Each row comes from the steps of one path. Every step used is in the known rows, and no mark comes twice. Write the path behind each row, first mark first.
Known rows:
U/B/D/E/H/X/W/L: [ 16  27 -30   0  -3  -5  31  12 -30  17  -1 -14 -28  21  -9  18 -19 -11
 -22  41  -5 -30  30   0   9 -26 -17  13   2 -36  10  16 -13  20  -8  25
  -9  -2  24  22  -7]
M/Y/L/W/X: [ 14   4  -6 -19 -14 -18  21  21 -22  17 -20 -12  -4   0  -8  22 -25 -10
  12  32   8 -19  36 -16 -18 -14 -16   2   5 -16  18  -2 -55  29   4  41
  22   4  38  31  -4]
F/V/H: [ 14   7 -12  14 -16  -5  22  17 -31   7  23  -7  -9   3 -17  -3  12  -3
 -19  21  25  16  24   7  -4  -6  -3  -3  -6 -23   0   2  -2  21  -3   7
 -15  26  28  27 -21]
W/X: [ 12  14  -9 -11  -4  -9  15  23 -25  19   1 -10  -6  -4 -13  13 -15 -10
  -7  20  12  -3  30   1   1 -12  -3  -1  -9 -20  14  11 -25  10   3  25
  -3   8  18  18 -12]
L/Y: [  9   6 -17  -3  -6 -11  11  21 -30  11  -3  -6  -8   1 -12   5  -5 -11
  -2  20  15  -6  30  -5  -7 -15   1  -1   2 -16   7   7 -34   2  10  20
   1   4  20   8 -10]
L/W/X: [ 13   9 -13 -13  -9 -17  20  22 -26  13  -6 -11  -6  -4  -9  23 -22  -9
  -3  24  10 -10  32  -4  -7 -11  -7  -4  -5 -21  13   9 -34  19   5  31
   7   4  23  23  -6]
M/Y/L: [ 12   8  -7  -7  -8 -12  10  21 -24  12 -10 -10  -3   5 -11   1  -8  -8
  10  25  16 -12  30 -12 -10 -22  -3   5   6 -11  13   2 -43  10   2  27
   6   6  31  22 -11]
V/F/J/H: [ 19  -2 -18  10 -13  -3  34  10 -34   8  24  -7 -15  -2 -24   0  22  -2
 -20  20  41  22  17   4  -7 -12  -1  -7  -4 -25  -5   0   7  30  -5   3
 -19  36  34  28 -22]
V/F/J/H/E: [ 18  -8 -12  11 -15  -5  34  16 -29   2  23  -8 -15  -9 -16   1  16  -2
 -16  21  34  18  18  16 -13  -7   3 -11  -3 -30   0   7   4  20  -6   0
 -20  33  40  27 -22]
U/B/D/E/Z: [ 25  17 -26   4   1 -14  16  25 -29   9  10  -8 -17  17 -23   1  -4   2
 -10  18   0 -14  40   2  10 -20 -13   3  -1 -36  -1  22   2 -15  -6  -1
 -15 -21  22  17 -11]
F/V: [  8  10 -14   9 -11  -4  13  20 -31  10  13 -14  -5   2 -11   1   1  -5
 -14  17  25   6  22   6   1  -8   5  -1  -2 -19   4   6 -11  16  -1  10
 -14  12  20  14 -19]
V/H/X/W/L/Y: [ 12   9 -18  -5 -18  -2  40  22 -28  12  -5  -7 -22   8  -1  16  -6 -19
 -11  37  12 -15  22  -9 -15  -9 -15   1   8 -25  23   3 -35  34   1  30
  12  22  34  21  -8]
M/Y: [ 13   9 -10  -2  -7  -9  10  20 -30  15   2  -5  -5   3 -11   0  -5  -6
   1  19  16  -3  28  -5  -5 -18   2  -3   1 -14   9   8 -30   4   9  22
  -1  12  23  14 -11]
X/W/L: [ 12  16 -11  -9  -9  -3  23  26 -23  17  -3 -21 -10   1   0  12 -13 -14
  -9  30  18 -21  19  -6  -1 -16  -3   0   3 -16  25  12 -30  18  -5  26
   4   7  25  18 -13]
U/B: [ 11  14 -23   8   4  -9   6  26 -31  14  15  -6  -8  -2 -20   1  -8   1
  -9  20  11  -7  24  -4  11 -27   4  -5   0 -22  -4  10 -16  -3   0  16
 -13  -5  10  17 -14]
V/F/J: [ 14   3 -18   7 -12  -4  25  15 -35  10  19 -12 -13   3 -14   2  14  -1
 -14  19  36   9  20   2  -4  -9   6   4  -2 -22  -6   1  -1  25  -3   7
 -22  26  29  20 -20]
B/U: [ 19  18 -20   8  -1  -8  -1  23 -33  20   6  -9  -8  -7 -17   2  -5  -5
 -15  22  16  -6  24  -1  16 -25  -2  -4  -6 -19   1  14 -17  -5   8  17
 -13  -3  11  17 -17]
L/W/X/H/V/F/J: [ 11  -6  -7  -2 -22  -6  49  13 -35  10  28  -9 -11  -5 -19  19   5   1
 -16  30  37  10  29   2 -15  10 -15   0   1 -31   3  -2  -9  58  -8  17
  -7  24  43  42 -17]
Y/L/W/X/H/J/F: [ 15  -6  -1 -12 -14  -4  45  18 -27   6  10  -6  -4  -7 -30  18  -3  -5
  -4  34  39  -4  31 -10 -16  -2 -19  -3  -1 -29  16   9 -24  48  -1  29
   3  18  36  50 -16]
X/H/E/D/B/U: [ 16   7 -11  13  10  -1   2  33 -31  10  12   2  -9 -26  -8  -6  -5  -2
 -13  31  10  -5  21   0  18  -9   1  -4   0 -30   8  17 -11  -1  11  13
 -10  -2  16  38 -20]
F/V/H/X/W: [ 14  10 -22  12 -16  -1  40  19 -33  12  15  -7 -21  10  -7  10  -3 -10
 -24  28  19   2  15   5  -2   2  -5  -8  -1 -36  12  10  -5  36  -4  20
  -7  30  22  23 -17]
J/H/E: [ 15   1  -9   6  -7  -9  21  22 -24   1  14  -5  -9 -12 -15   1   1  -7
 -12  19  21   9  22  17  -6 -14   4 -17  -7 -26  11  18  -9  -2  -2   6
 -11  18  27  20 -17]
H/X/W/L/Y: [  8  11 -19  -9 -14  -2  32  23 -28  15 -13 -11 -18   7   3  19 -15 -21
  -7  34  11 -23  21 -10 -11 -11  -8   3  11 -23  26   6 -42  29   3  32
  13  11  27  11  -7]
W/X/H/E/D: [ 14   8   4  -6  -1  -1  20  36 -21   0  11  -6  -1 -16 -11   6 -13  -4
   1  24  15   2  33   3  -2   6  -1 -11  -6 -27  21  23 -24   9   6  10
   1   9  23  34 -21]
W/L/Y: [  7  10 -12 -10 -12  -5  16  23 -26  11  -9 -11  -9   1  -4   9  -6 -15
  -2  28  15 -14  29  -9 -11 -19  -5   7   7 -11  18   2 -42  13   5  23
   6   5  30  12 -10]
J/F/V/H/X/W/L: [ 13   9 -16   6 -22   7  46  18 -27  14  11 -15 -19   7  -5  15   5 -16
 -25  36  26  -2  14  -2  -9  -3 -11  -3   4 -29  20   5 -10  56  -6  22
  -6  39  38  31 -19]
L/W/X/H/E: [ 14   1   3 -11  -8 -16  29  28 -24   5   8 -10  -8 -17 -14  20 -17  -3
  -1  32  15  -8  36   9  -9  -1  -8  -7  -6 -28  21  17 -26  18   4  23
   8   5  29  37  -5]
D/E: [ 13  14 -18   0  -5 -18  16  22 -33  11   6 -12 -12   6 -21  -1  -2  -6
 -11  16  10  -9  33  12  -2 -18   1   6  -9 -21  10  20  -4  -8  -2  11
 -19   1  20  13  -3]
V/H/J: [ 15   4 -10   6 -15  -1  35  17 -36   0  24   6  -9   3 -21  -4   6  -3
 -18  19  32  10  21   7  -7  -8  -6  -5  -7 -30   5  11  -4  12  -7   9
 -20  23  22  26 -24]
D/B/U: [ 14  12 -24  12   7  -8  -5  22 -35  23   4  -1 -14 -15  -9  -3  -5  -6
 -20  26   9  -9  16  -2  21 -25   2   4  -1 -24   0   8 -10  -3   9  23
 -16  -3  11  24 -14]
U/B/D: [ 15  19 -32  15   8  -2   6  14 -30  15   8  -2  -7   5 -20   9  -6   2
 -13  23  12 -12  31  -3  22 -30 -11  -3   0 -34 -11   8  -7  -7   1  15
 -10 -11  12  15 -15]
W/L/Y/D/E: [ 11  16 -15  -8 -11 -15  24  19 -35  15  -5  -7 -24   9 -18   5  -4 -13
  -4  23   4 -19  38   2 -14 -15 -18  29   5  -9  15   5 -20   7   3  22
  -1  -8  29   8   6]
J/H/X/W/L: [ 14  15 -17  -4 -12   2  39  20 -27  11   1 -12 -19   3  -3  17  -8 -17
 -20  32  19 -11  13  -2  -2 -16  -8  -7   2 -29  28  12 -20  32  -7  24
   3  24  25  21 -13]
D/E/H/J: [ 14  11 -12  -5  -9 -13  26  11 -39   2  18  -4 -17  15 -24  -7  -5  -6
 -17  21  14  -1  32  14  -8 -14   2  12 -11 -24   2  23  -5   1  -6   8
 -31   7  18  21 -18]
F/J/H: [ 19   2 -16   8 -12  -3  27  13 -34   7  21  -7 -13  -1 -21   0  11  -6
 -17  17  37  16  16   7  -4 -16   0 -11  -5 -27   3   6   0  18  -4   6
 -14  25  24  23 -20]
X/W: [ 15  11 -18  -2  -3  -9  19  25 -28  18   4 -15 -10   2  -7   8 -13 -10
  -9  22  18 -13  20  -2   2 -10   4  -9  -2 -21  13  19 -21   7   1  24
  -1   6  14  14 -13]

Which path is each row?
[ 11  -3 -13  11 -17   2  36  10 -35   6  31  -2  -7   0 -20   1  11  -6
 -25  15  39  22  17  15  -9  -4  -5 -15  -2 -32   5   7  -1  29 -13   5
 -19  22  30  22 -28] => F/J/H/V
[ 16   7 -20   1 -20   6  52  14 -31  12  10 -14 -24   6  -4  17   6 -13
 -23  34  32  -2  10  -2  -8  -9 -10  -1   5 -31  18   2  -8  53 -12  18
  -6  39  38  28 -17] => V/F/J/H/X/W/L
[ 16  19 -34  14   4 -12  14  15 -34  17   7  -7 -14  11 -27   5  -4   2
 -15  23   3 -18  38   8  14 -28 -16   6  -4 -35  -6  14   6 -11  -4  11
 -17 -15  20  15  -4] => U/B/D/E
[ 13   2  -1 -12 -14  -6  42  20 -35   5  16  -1  -8  -7 -23  18 -13  -2
  -8  30  31  -5  30  -1  -8   1 -17  -3  -5 -33  18  12 -20  31  -1  24
   3   9  21  39 -12] => L/W/X/H/J
[ 15   4 -25  13 -14   1  41  10 -38   3  20  -1 -22   5 -19   7  17  -6
 -26  20  35  20  14   7  -3 -11   0  -6  -4 -36   1   4   7  38  -4   6
 -21  44  26  22 -19] => V/F/J/H/X
[ 10  -2 -14  11   6   0  12  29 -25  -2   8   6  -8 -20  -1 -10  -1  -8
 -13  19  12   8  16   5   2  -6  12 -12   2 -30  10  15  -8   0   2   7
 -12  16  24  28 -23] => J/H/E/D/B
[ 12  12 -22   8  -5  -3  27  15 -33   1  11   2 -16   2 -18   7   2 -10
 -23  18  22  11  18   7   4 -18   1 -12  -7 -32  11  16  -6  16   0  12
 -13  28  13  15 -14] => J/H/X
[ 13   0   5 -15  -9 -17  30  29 -19   3  -1 -13  -6 -15 -14  21 -19  -4
   6  37  15 -15  37   3 -13  -4 -12  -1  -2 -26  24  12 -37  22  -1  28
  14   1  36  43  -5] => Y/L/W/X/H/E
[ 16  19 -27   8  -1 -11  16  12 -32  12   0  -9 -12  13 -22   6  -1  -4
 -14  20  10 -13  39  12   9 -20 -12   8  -9 -32   3  19   4 -11  -2  10
 -16  -6  22  11  -4] => B/D/E
[ 16   1 -12  16 -16  -2  27  15 -29   9  26  -8  -9   2 -23  -2  21  -5
 -21  22  33  22  23   4  -8  -5  -3  -7  -6 -22  -3   3   4  33   1   8
 -20  37  35  32 -24] => J/F/V/H
[ 12  -9  -1  -3 -23  -1  46  15 -28   8  15 -12  -3  -4 -25  18   0  -4
  -8  35  42   2  27  -6 -19   7 -21   0   3 -29  13   0 -18  63  -5  24
   1  22  42  50 -19] => Y/L/W/X/H/J/F/V
[ 13   5   6 -10  -5 -10  25  29 -23   9  14  -9  -9 -16 -16  13 -11  -4
  -5  29  17  -2  33  13  -3  -1  -4  -4 -10 -28  22  19 -18  10   3  18
  -1   8  25  33 -10] => W/X/H/E
[  9   2 -12   8 -10  -2  27  14 -30   4  25   1  -2  -4 -22   1   6  -7
 -23  15  29  18  23  12  -5  -7  -5 -17  -4 -27   8  13  -8  16  -9   9
 -15  16  26  20 -25] => J/H/V
[ 10   3 -14  12 -12   0  17  17 -29  13  17 -15  -4   1 -17   2  11  -7
 -16  17  33  13  21   2  -3  -6   5  -6  -2 -19   0   8  -4  29   3  10
 -19  25  27  20 -23] => J/F/V
[ 16  12 -23   6  -8  -5  37  22 -32  11  10  -4 -20   9  -9  11  -6 -11
 -20  27  15  -4  17   2   0  -6  -3 -10  -4 -35  14  17 -11  23  -1  23
  -5  27  16  21 -13] => V/H/X/W
[ 15  -1   0  -6 -10   3  40  17 -31  12  24  -3  -6  -8 -32  10   5  -5
 -14  26  41   9  28   0  -5   1 -11  -6  -9 -30  13  16  -5  36   2  19
 -11  25  25  40 -21] => W/X/H/J/F
[ 10  19 -17  -7 -11   1  32  25 -27  13  -5 -15 -16   6   3  17 -16 -17
 -15  31  15 -20  16  -3   0 -14  -3   0   3 -26  28  14 -28  27  -5  27
   1  15  20  15 -11] => H/X/W/L
[ 18  -3 -18  27  -4   4  10  27 -29  12  19   1 -11 -20  -8 -10  11  -5
 -23  29  16  12  15   2   6  -2  -3  -9   2 -31  -4   6   2  21   8   9
 -21  21  35  42 -31] => J/F/V/H/E/D/B/U
[ 13   0 -10  13 -23   3  38  15 -37   2  30   2  -9   5 -19  -4  11  -2
 -22  20  36  15  18  10 -10   1  -8  -3  -4 -32   3   3   2  26 -10   5
 -22  26  28  28 -28] => F/V/H/J
[ 14   8   0   3   1  -1  15  36 -25  -8  14  -4   0 -14 -11  -3  -5  -2
   0  21  20   4  30   4   0   1   7 -13  -4 -25  17  26 -20   0   5   3
  -5   9  20  29 -23] => X/H/E/D
[ 19  24 -28   6   8 -17   8   7 -34  12  10  -8 -20  19 -28   1  -8  -1
 -17  28  -5 -11  42   7  12 -31  -7  14  -9 -27 -14  18  -2 -10   0  11
 -24 -11  17  21 -10] => U/B/D/E/H
[ 10  17 -19  -9 -10  -2  32  19 -34  16 -10  -2 -27   9  -3  18 -14 -20
  -6  28   9 -21  24 -10  -8  -8 -16  18  13 -16  21   3 -35  29   7  35
  12   4  20   5  -2] => H/X/W/L/Y/D
[ 13   0 -13   4 -10   2  28  17 -32   7  19  -3  -4   0 -22   1   8  -8
 -15  16  39   7  20   2  -6  -9   3  -9  -5 -26   3  17  -5  19   1  13
 -23  24  22  21 -26] => H/J/F
[ 11  13 -27  13  -1 -10  24   2 -33  12  26  -2 -16  15 -30   3   7   3
 -26  27   7   4  42   9   4 -14 -12  12  -3 -31 -21  10   6  15 -10   7
 -32   3  34  27 -21] => U/B/D/E/H/V/F
[  6   3  -5   5  -8  -3  32  16 -31   5  32  -3  -4  -6 -26   5  15   2
 -19  24  34  15  32   5  -2   4  -3  -1  -3 -24   2  10  -3  30  -6   9
 -17  20  31  32 -21] => X/H/V/F
[  8  -2 -11  18  -4   1  15  30 -27  -2  15   4  -9 -14   3 -13   3  -5
 -16  22  11  11  17   7  -3   4   8  -5   3 -31   5   7  -4  13   0   5
 -17  21  31  33 -26] => F/V/H/E/D/B
[ 12 -10 -16  15  -2   3  25  24 -29  -1  17   4 -14 -18  -2 -10  13  -4
 -16  21  24  16  12   4  -5   0  10  -7   4 -33   0   4   4  20  -2   1
 -20  31  37  35 -27] => V/F/J/H/E/D/B
[ 12  23 -14 -11  -7  -3  27  19 -27  10  -3 -16 -21  13   2  14 -18 -19
 -17  35   7 -17  20  -3   0 -17   2   7   0 -21  21  17 -31  27  -2  27
  -5  16  19  19 -15] => E/H/X/W/L
[ 12  14 -15   4 -21   4  42  20 -28  12   8 -14 -19   9   1  14  -4 -14
 -23  36  20  -7  14   0  -6  -5 -11   1   4 -29  23   4 -15  45 -10  22
  -2  29  32  26 -16] => F/V/H/X/W/L
[ 14  14 -17 -10 -11 -15  32  20 -34  22  -7 -11 -27  10 -14  10 -10 -16
  -3  28   3 -28  35  -1 -15  -9 -21  25   8 -12  20   8 -22  14   1  29
   6  -9  31  10   6] => X/W/L/Y/D/E
[ 11  17 -24   9   0 -11  18   5 -34  11  22  -2 -14  18 -27   1  -6  -1
 -25  25   1  -3  41  15   6 -18 -12   8  -4 -32 -12  18  -3   3  -9  10
 -28 -11  23  21 -18] => U/B/D/E/H/V
[ 17  19 -13 -16  -6 -19  25  12 -33  17  -3 -13 -33  19 -15   5 -14 -18
  -7  33  -6 -21  39  -1 -15 -14 -13  30   2  -6  10  12 -27  14   4  28
  -2  -5  28  17  -1] => X/W/L/Y/D/E/H
[ 13   8  -9 -18 -10 -18  20  23 -21  11 -16 -14  -3  -3 -10  23 -25 -10
   4  30  10 -18  34 -11 -11 -15 -11   2   0 -19  16   3 -46  25   0  36
  14   0  31  29  -6] => Y/L/W/X
[  8  -1 -16   9 -18   0  33  13 -36   9  28  -8  -9   3 -14   2  15  -1
 -20  17  39  16  21   8  -9   1   2   0   1 -27  -5   1  -1  35 -11   6
 -27  25  35  20 -27] => H/V/F/J
[  4  11 -23  -4  -1  -2  28  20 -35  19 -11   7 -32  -1   6  11 -14 -21
 -14  31   2 -23  16 -10  -1  -7  -9  24  17 -22  19  -2 -26  29   7  40
   7   5  19  13   0] => H/X/W/L/Y/D/B
